Each row was made from one path, in order. Every step used is in the known rows, and no mark comes twice. Write each row's path.
Known rows
pove, rageg, zurem: [-0.23 -0.20  0.43  2.88  1.03  0.17 -0.77 -0.14  2.70 -2.39 -1.91 -0.06
 -1.31  2.87 -3.22 -1.24 -0.09 -2.21 -0.81  2.22 -0.24  0.03]
pove, rageg: [ 0.11 -0.34  0.75  2.41  0.86 -0.36 -0.53 -0.48  2.09 -1.65 -1.54 -0.22
 -1.48  3.00 -3.17 -1.00 -0.37 -2.10  0.42  1.90  0.05 -0.08]
pove, rageg, zurem, reva, sidu, zuzalu: [ 0.38  0.54  0.69  3.10  1.40 -0.29 -0.49  1.06  3.38 -2.43 -2.51 -0.11
 -0.55  1.74 -3.32 -1.93  0.37 -1.47 -0.28  2.33 -0.78  0.24]
reva, sidu, zuzalu, vobop: [ 0.85  0.19  1.30  1.24  0.97 -1.44  1.30  1.85  2.93 -1.38 -2.52 -0.48
 -0.37  2.00 -2.30 -1.27  0.51 -0.60  3.56  1.04 -1.11 -0.21]
zuzalu, zurem: [ 0.19 -1.38  0.50  1.37  0.43 -0.92 -0.73  0.82  2.11  0.39 -1.48 -0.13
 -0.20  0.49 -2.38 -0.06 -0.42 -1.95  3.50  0.66 -0.07 -0.98]
zurem, reva, sidu: [ 1.19  1.43  1.43  1.68  1.13 -0.96 -1.78  1.40  3.15 -0.83 -1.71  0.40
  0.13  1.17 -2.98 -2.41  0.29 -0.49  2.27  1.12 -0.90  0.63]
boked, vobop: [ 0.30  0.55  0.39  1.12  0.57  0.32 -1.18  1.63  1.95 -1.66 -0.71  0.54
 -1.15  5.93 -2.83 -0.29 -0.53 -2.10  0.44 -0.01 -0.01  0.22]
boked, pove, rageg, zurem, reva, sidu: [ 0.23  1.02  0.80  3.23  1.23  0.11 -2.94  0.71  2.94 -2.63 -0.47 -0.61
 -1.40  3.03 -3.32 -2.06 -0.16 -1.53 -1.00  2.63 -0.37  0.09]
sidu, zuzalu: [ 0.97 -0.04  1.35  1.11  1.21 -1.10  2.02  1.61  2.26 -0.13 -2.91 -0.37
 -0.30  1.95 -2.39  0.23  0.30 -1.36  2.03  0.89 -0.90  0.24]
reva, sidu, zuzalu, vobop, boked, pove: [ 0.75  0.62  1.40  1.21  1.12 -1.37  0.47  1.83  2.90 -1.77 -2.09 -0.64
 -0.69  2.76 -2.53 -1.24  0.46 -0.57  2.86  1.02 -0.91 -0.52]
vobop, boked, pove, rageg, zurem, reva: [ 0.06  1.17  1.19  1.81  1.38 -0.19 -3.31  0.26  2.54 -2.07 -0.97 -0.04
 -1.59  4.49 -3.66 -1.10 -0.27 -1.70 -1.15  1.34  0.18 -0.52]
vobop, boked, pove: [ 0.13  0.95  1.36  0.91  1.07 -0.44 -2.61  0.15  1.93 -1.23 -0.76 -0.09
 -1.75  4.78 -3.19 -0.50 -0.41 -1.67 -0.10  0.63  0.38 -0.66]
vobop, zuzalu: [-0.14 -0.97  1.15 -0.38  0.16 -0.48  0.63  0.62  2.13  0.74 -1.73 -0.73
 -1.29  4.00 -3.12 -0.67 -0.07 -1.55  0.57  0.08 -0.04 -0.60]
reva, sidu, zuzalu: [ 1.13  0.88  1.19  1.60  0.95 -1.21  1.73  1.84  2.69 -0.84 -2.50 -0.59
 -0.33  1.60 -2.28 -1.49  0.62 -0.64  2.15  1.01 -1.02 -0.01]
rageg, pove, boked, vobop, zuzalu, zurem: [ 0.07 -1.04 -1.04  1.30  0.47 -0.79 -2.08 -1.42  1.86 -1.86  0.63  1.45
 -2.15  2.28 -3.16 -0.58 -0.56 -2.46 -1.05  1.32  0.98 -2.52]
zuzalu, sidu: [ 1.57  0.14  1.07  1.28  0.83 -0.48  0.31  1.05  2.00 -0.65 -1.99 -0.59
 -0.29  2.56 -1.92 -0.25  0.03 -1.53  3.80  0.12 -0.67 -0.94]
boked, pove, rageg, zurem, reva, sidu, zuzalu: [ 0.39  0.99  0.87  3.19  1.43 -0.09 -1.98  1.25  3.08 -2.50 -0.96 -0.78
 -1.19  2.80 -3.25 -1.74  0.04 -1.39 -0.80  2.59 -0.60  0.09]
reva, sidu, zuzalu, vobop, boked, pove, rageg, zurem: [ 0.49  0.63  1.11  1.87  1.25 -1.05  0.37  1.81  3.22 -2.43 -2.25 -0.65
 -0.83  2.86 -2.73 -1.56  0.54 -0.76  1.87  1.47 -0.94 -0.53]
rageg, pove, boked, vobop, zuzalu, tekeb: [ 0.45 -0.55 -0.76  1.00  0.69 -0.66 -1.53 -1.43  1.92 -2.08  0.54  1.81
 -2.38  2.88 -3.24 -0.40 -0.51 -2.46 -1.35  1.31  0.89 -2.39]
zurem, reva, sidu, zuzalu, vobop, boked, pove: [ 1.15  1.38  1.75  1.41  1.52 -1.25 -1.76  2.19  3.44 -1.41 -1.94  0.11
  0.08  1.66 -3.10 -1.83  0.40 -0.25  2.76  1.10 -1.08  0.19]
vobop, boked, pove, rageg, zurem, zuzo: [-0.10  0.71  1.06  1.85  1.11 -0.17 -2.99 -0.57  2.71 -2.23 -1.08 -0.27
 -1.81  4.61 -3.74 -0.89 -0.36 -1.87 -0.78  1.24  0.38 -0.57]
vobop, zuzalu, zurem: [-0.29 -1.88  0.72 -0.30 -0.04 -0.73  0.50  1.12  2.24  1.33 -1.72 -0.89
 -0.77  2.37 -2.97 -0.32 -0.19 -1.73  1.82 -0.05  0.07 -1.46]
pove, boked, vobop: [ 0.48  0.34 -0.56  1.53  0.82 -0.15 -1.83  0.62  1.99 -2.19  0.59  0.98
 -1.76  3.29 -3.08 -0.25 -0.69 -2.51 -0.25  0.43  0.76 -1.13]

Which path is each row?
[ 0.57  0.03 -0.62  0.74  0.57 -0.11 -0.92  1.24  2.07 -1.70  0.38  0.33
 -1.70  3.87 -3.10 -0.28 -0.51 -2.39 -0.03 -0.21  0.70 -1.87] -> pove, boked, vobop, zuzalu, sidu
[ 0.15  0.28  0.92  2.67  1.02 -0.01 -2.31 -0.04  2.06 -1.95 -0.14 -0.77
 -1.91  3.89 -3.19 -1.01 -0.58 -1.96 -0.33  2.33  0.10 -0.13] -> boked, pove, rageg
[ 0.27 -0.76 -0.95  1.35  0.62 -0.88 -2.74 -1.16  2.14 -1.80  0.57  1.69
 -1.82  1.83 -3.31 -0.89 -0.46 -2.23 -0.88  1.39  0.84 -2.28] -> rageg, pove, boked, vobop, zuzalu, zurem, reva
[-0.05 -0.08  0.39  0.01  0.17  0.33 -0.42  2.00  2.08 -0.75 -0.91 -0.02
 -1.38  6.75 -3.18 -0.38 -0.40 -2.00 -0.34 -0.54  0.13 -0.31] -> boked, vobop, zuzalu
[ 0.66 -0.77  1.13 -0.34  0.23 -0.48  1.24  1.36  2.16  0.61 -2.05 -1.16
 -0.84  3.68 -2.66 -0.51  0.15 -1.44  2.13 -0.41 -0.34 -1.38] -> vobop, zuzalu, sidu
[-0.04  0.41  0.66  2.98  1.16  0.29 -2.53  0.20  2.46 -2.43 -0.35 -0.70
 -1.79  3.75 -3.21 -1.26 -0.35 -2.04 -1.18  2.51 -0.09  0.00] -> boked, pove, rageg, zurem
[-0.31 -0.68  1.47  0.33  1.04 -0.88 -2.78 -0.01  2.39 -2.04 -0.93  0.27
 -1.59  4.87 -3.08 -0.01 -0.61 -1.62  3.29  0.63  0.03 -0.74] -> zuzalu, vobop, boked, pove
[ 0.67 -0.39  0.73  1.65  0.73 -1.17 -1.65  1.69  2.96  0.13 -1.56  0.05
  0.56 -0.75 -2.62 -1.36 -0.02 -1.09  3.88  0.84 -0.55 -0.73] -> zuzalu, zurem, reva, sidu
[ 0.39 -0.60 -0.50  1.82  0.85 -1.09 -2.16 -2.55  1.76 -1.97  0.33  1.60
 -2.20  1.03 -2.93 -0.83 -0.38 -2.24 -0.67  2.10  0.78 -1.84] -> rageg, pove, boked
[ 0.35 -0.44 -0.96  1.50  0.59 -0.93 -2.51 -0.88  2.31 -2.05  0.54  1.55
 -1.75  1.59 -3.28 -1.37 -0.31 -1.95 -0.84  1.43  0.73 -2.40] -> rageg, pove, boked, vobop, zuzalu, zurem, reva, sidu
[ 1.17  1.19  1.67  1.19  1.45 -1.39 -1.07  2.07  3.43 -1.10 -2.48  0.33
  0.26  1.42 -3.04 -1.80  0.46 -0.28  3.17  0.89 -1.13  0.25] -> zurem, reva, sidu, zuzalu, vobop, boked
[-0.05  0.85  1.25  1.48  1.14 -0.38 -2.59 -0.16  1.97 -1.81 -0.72 -0.23
 -2.00  5.04 -3.46 -0.65 -0.48 -1.83 -0.75  1.18  0.45 -0.76] -> vobop, boked, pove, rageg
[-0.29 -0.97  1.45  0.02  0.93 -1.07 -1.86 -0.19  2.36 -1.76 -1.55  0.54
 -1.30  4.40 -2.98  0.04 -0.51 -1.63  3.84  0.31 -0.04 -0.66] -> zuzalu, vobop, boked
[ 0.98  0.22  0.91  1.62  0.78 -1.38  1.65  2.22  2.76 -0.48 -2.51 -0.73
  0.03  0.58 -2.19 -1.23  0.53 -0.76  3.07  0.91 -0.94 -0.66] -> reva, sidu, zuzalu, zurem
[ 0.50 -0.50 -0.86  1.24  0.62 -0.67 -1.79 -1.34  1.82 -2.21  0.42  1.30
 -2.20  3.01 -3.01 -0.64 -0.41 -2.32 -0.89  1.17  0.80 -2.50] -> rageg, pove, boked, vobop, zuzalu, sidu
[ 0.35  0.73  0.96  2.01  1.32  0.06 -2.09  1.10  3.37 -1.39 -2.13  0.71
 -0.04  1.72 -3.02 -1.56  0.27 -1.43  0.28  1.36 -0.90  0.82] -> rageg, zurem, reva
[-0.49 -0.91  1.25  1.14  1.04 -0.64 -3.18 -0.59  3.14 -2.95 -1.26  0.15
 -1.57  4.54 -3.53 -0.38 -0.55 -1.74  2.83  1.14 -0.02 -0.62] -> zuzalu, vobop, boked, pove, rageg, zurem, zuzo
[ 0.40 -0.23  1.48  1.23  1.72 -1.11 -0.19  1.82  3.18 -1.89 -2.80 -0.10
 -0.53  2.89 -3.10  0.08  0.20 -1.22  2.36  1.30 -1.01 -0.28] -> sidu, zuzalu, vobop, boked, pove, rageg, zurem, reva
[ 0.07  0.28  0.81  2.63  1.48 -0.47 -1.00  0.93  3.50 -2.87 -2.58  0.07
 -0.74  2.49 -3.48 -1.67  0.25 -1.43  0.35  2.06 -0.71 -0.14] -> pove, rageg, zurem, reva, sidu, zuzalu, vobop, boked
[ 0.22  0.54  0.98  2.95  1.43 -0.19 -2.24  1.16  3.19 -2.87 -0.95 -0.74
 -1.23  3.00 -3.28 -1.57  0.00 -1.38  0.15  2.60 -0.67 -0.07] -> boked, pove, rageg, zurem, reva, sidu, zuzalu, vobop
[ 1.44  1.44  1.55  1.66  1.34 -1.20 -0.56  2.11  3.29 -0.67 -2.41  0.15
  0.45  0.67 -2.85 -2.00  0.54 -0.31  2.46  1.17 -1.24  0.56] -> zurem, reva, sidu, zuzalu
[-0.09 -0.53  0.49  3.07  0.87  0.02 -1.25 -0.97  3.30 -2.55 -2.20 -0.15
 -1.14  2.57 -3.61 -1.35 -0.12 -2.16 -0.06  2.18 -0.16  0.25] -> pove, rageg, zurem, zuzo
[ 0.09 -1.14  0.90 -0.05  0.16 -0.92 -0.13  1.77  2.82  1.11 -1.79 -0.77
 -0.26  1.53 -3.15 -1.26  0.09 -1.14  2.14  0.09 -0.26 -1.28] -> vobop, zuzalu, zurem, reva, sidu
[ 0.13 -1.23 -1.00  1.37  0.33 -0.84 -2.44 -1.97  2.27 -1.99  0.49  1.42
 -2.02  1.97 -3.44 -0.66 -0.56 -2.40 -0.54  1.31  1.01 -2.28] -> rageg, pove, boked, vobop, zuzalu, zurem, zuzo
[ 0.48  0.01  0.42  0.04  0.24  0.33  0.08  2.43  2.09 -0.89 -1.14 -0.38
 -1.05  6.63 -2.90 -0.23 -0.27 -1.94  0.76 -0.91 -0.10 -0.90] -> boked, vobop, zuzalu, sidu
[ 0.12 -0.55 -0.85  1.26  0.56 -0.66 -2.07 -1.65  1.79 -2.19  0.59  1.57
 -2.44  3.04 -3.26 -0.77 -0.47 -2.40 -1.64  1.38  0.90 -2.11] -> rageg, pove, boked, vobop, zuzalu
[ 0.32  1.55  1.26  1.97  1.50 -0.47 -2.29  0.98  2.83 -2.24 -1.48 -0.30
 -1.32  3.90 -3.51 -1.34  0.07 -1.28 -0.88  1.39 -0.20 -0.66] -> vobop, boked, pove, rageg, zurem, reva, sidu, zuzalu
[ 0.28 -0.26 -0.60  0.86  0.60 -0.28 -1.83  1.41  2.41 -1.28  0.51  0.66
 -1.34  2.73 -3.43 -0.46 -0.60 -2.30  0.01  0.04  0.75 -1.71] -> pove, boked, vobop, zuzalu, zurem, reva
[ 0.44  1.17  1.13  1.94  1.58 -0.41 -2.05  1.97  3.88 -2.27 -2.23  0.30
 -0.10  2.06 -3.07 -1.82  0.56 -0.85  0.87  1.40 -1.15  0.26] -> rageg, zurem, reva, sidu, zuzalu, vobop, boked, pove
